What can hang from each mark
sibe: niba
nezo: bozi
panu: bozi
niba: nezo seke sibe
mina: libi
libi: mina seke
bozi: nezo
seke: libi niba

Each row was made from one small tree. Brackets hold a mark, then the marks that hang from it, in alphabetical order. Every link used is in the known rows. Write each row's tree.
Known rows
(niba (nezo bozi) (seke libi)): [ 3.96 -1.44 -1.96 -4.59 -1.90  0.75 -1.91  0.98 -1.42 -2.20 -0.28  3.31
 -0.43 -4.32 -1.38 -0.45]
(panu bozi): [ 0.47 -0.81 -1.53 -1.28 -0.64 -0.55  0.23  0.34 -0.66  1.17 -0.81 -0.33
  0.85 -0.68  2.59  0.26]
(sibe (niba nezo seke)): [ 6.98 -0.98  0.03 -0.37 -2.67  0.40  1.51  0.28 -0.10  1.56  1.82  2.11
  0.65 -5.45 -0.49 -1.08]
(mina (libi (seke (niba nezo sibe)))): [ 7.30  0.44 -0.56  0.60 -0.66 -0.43 -2.59  1.10 -0.82 -2.88  1.92  6.11
 -1.74 -4.11 -3.77 -0.06]
(seke libi (niba sibe)): [ 3.42  1.02 -0.57 -0.45  3.55 -0.31 -4.37 -0.32 -1.15 -5.32  0.39  5.40
 -2.08 -3.19 -0.95  1.54]
(libi mina seke): [ 3.08 -0.12 -1.37  1.93  0.06  0.01 -1.93 -0.41 -0.58 -2.53 -0.32  2.74
 -0.77 -3.29  0.09 -0.42]
(libi mina): [ 1.57  0.80 -0.92 -0.02  0.64  2.21 -0.49 -0.31  0.41 -1.64 -1.56  0.79
 -0.15 -0.95  0.99 -0.47]
(seke (libi mina) (niba nezo sibe)): [ 7.17  2.45 -0.89 -1.70  0.94  2.87 -3.24 -0.87  0.55 -6.52 -1.43  5.50
 -2.22 -3.00 -0.66  0.13]
(nezo bozi): [-0.60 -1.32 -1.27 -2.14  0.96  0.74 -0.72  1.30 -0.02 -1.68  0.23  0.01
  0.43  0.85  0.45  0.20]
(seke libi (niba nezo)): [ 4.51  1.16 -0.85 -2.42 -2.28  1.83 -0.20 -1.32 -0.34 -1.45 -0.16  4.60
 -2.49 -0.20 -1.70  1.39]
(bozi nezo): [-0.51  0.47  0.09 -1.13 -1.51 -0.86  3.62  1.28  0.02  0.20  0.08  0.40
  0.71  1.98  0.35  0.27]
(niba (nezo bozi) (seke libi) sibe): [ 5.10 -0.93 -1.21 -3.69  0.72 -0.47 -4.48  1.78 -0.98 -5.45  0.17  3.25
  0.01 -6.27 -1.47 -1.38]
(sibe (niba nezo)): [ 4.61 -0.19  0.78 -0.78 -1.95  1.95  3.11  0.26  1.30  1.71  1.01  1.21
 -0.01 -1.79  0.30 -0.20]
(niba nezo seke): [ 4.73 -0.29 -0.16 -1.03 -3.78 -0.61  0.02 -0.21 -0.19  0.54  0.61  0.09
  0.65 -2.54 -1.62 -1.87]
(sibe niba): [ 2.29 -0.71  0.27  0.57  1.14  1.06  1.43  0.53  0.08  1.03  1.25  1.84
  0.00 -2.89  1.14  0.76]
(mina (libi (seke niba))): [ 3.79 -0.68 -1.93  1.06 -0.08 -0.14 -1.34  0.60 -2.47 -0.06  1.76  6.99
 -2.11 -3.22 -2.90  1.78]
(niba sibe): [ 1.13  0.49  0.82  0.81  2.55 -1.33 -2.65  0.72  0.36 -3.35  0.38  0.00
  0.41 -2.00  0.02 -0.82]

Which tree is each row?
[ 6.53  0.72 -1.43  2.85  2.60 -1.02 -5.21 -0.73 -0.57 -7.12  1.19  5.13
 -1.38 -4.24 -0.56 -0.11] -> (libi mina (seke (niba sibe)))
[ 7.32  1.16 -0.83 -1.52  0.38  1.10 -4.27  0.13 -0.43 -5.41 -1.74  3.98
 -0.61 -7.99 -0.87 -1.97] -> (niba nezo (seke (libi mina)) sibe)
[ 4.16 -1.60 -1.47 -3.18 -2.93  0.09 -0.77  1.05 -0.27 -1.23  0.91  0.08
  1.09 -1.60 -1.21 -1.71] -> (niba (nezo bozi) seke)
[ 6.20  0.64 -1.61 -2.42 -2.17  2.26 -1.48 -0.57 -0.91 -2.26 -2.04  4.02
 -1.03 -5.97 -0.74 -1.10] -> (niba nezo (seke (libi mina)))
[ 7.29  0.48  0.03  1.56 -1.22 -2.39 -3.12 -0.69  0.23 -4.53  2.52  3.57
 -1.22 -2.14 -2.52 -0.70] -> (libi (seke (niba nezo sibe)))
[ 3.83  1.43 -2.30 -1.34  1.42  3.15 -2.20 -1.37 -1.07 -3.79 -1.53  6.40
 -2.72 -2.26  0.28  2.00] -> (seke (libi mina) niba)
[ 5.83  0.13  0.67 -0.14 -1.08 -1.94 -2.66  0.57  0.21 -2.82  0.98  0.16
  1.11 -4.46 -1.76 -2.69] -> (niba nezo seke sibe)
[ 6.81 -0.89 -1.83 -1.50  0.15  0.30 -3.16  2.33 -0.83 -4.59  2.16  6.20
 -1.33 -3.32 -3.36  0.12] -> (mina (libi (seke (niba (nezo bozi) sibe))))
[ 7.87 -1.35 -2.67 -3.97 -0.15  4.11 -0.86  1.27 -0.87 -2.79 -0.58  6.05
 -0.59 -8.17  0.84 -0.07] -> (sibe (niba (nezo bozi) (seke (libi mina))))
[ 5.76  0.41  0.10 -1.59 -0.23 -1.27 -3.76  0.47 -0.92 -3.81 -0.11  3.11
 -0.46 -6.98 -1.96 -1.54] -> (niba nezo (seke libi) sibe)
[ 6.38 -2.10 -1.77 -4.04 -0.73  1.84 -0.57  1.63 -1.26 -0.97  1.00  5.16
 -0.42 -7.11 -0.29  0.29] -> (sibe (niba (nezo bozi) (seke libi)))
[ 3.81  0.15 -2.20 -1.07  1.01  1.35 -3.11 -0.28 -2.14 -2.78 -1.76  4.80
 -0.97 -7.06  0.17 -0.13] -> (niba (seke (libi mina)))
[ 5.53  0.64 -3.10 -4.71 -0.94  4.82 -1.40 -0.27  0.06 -4.87 -1.58  5.56
 -2.27 -0.14 -0.22  1.17] -> (seke (libi mina) (niba (nezo bozi)))
[ 5.80  1.48  0.46 -0.28 -0.77 -0.06 -1.50 -0.49  1.15 -3.99  1.10  1.61
 -0.63  0.17 -1.53 -0.70] -> (seke (niba nezo sibe))
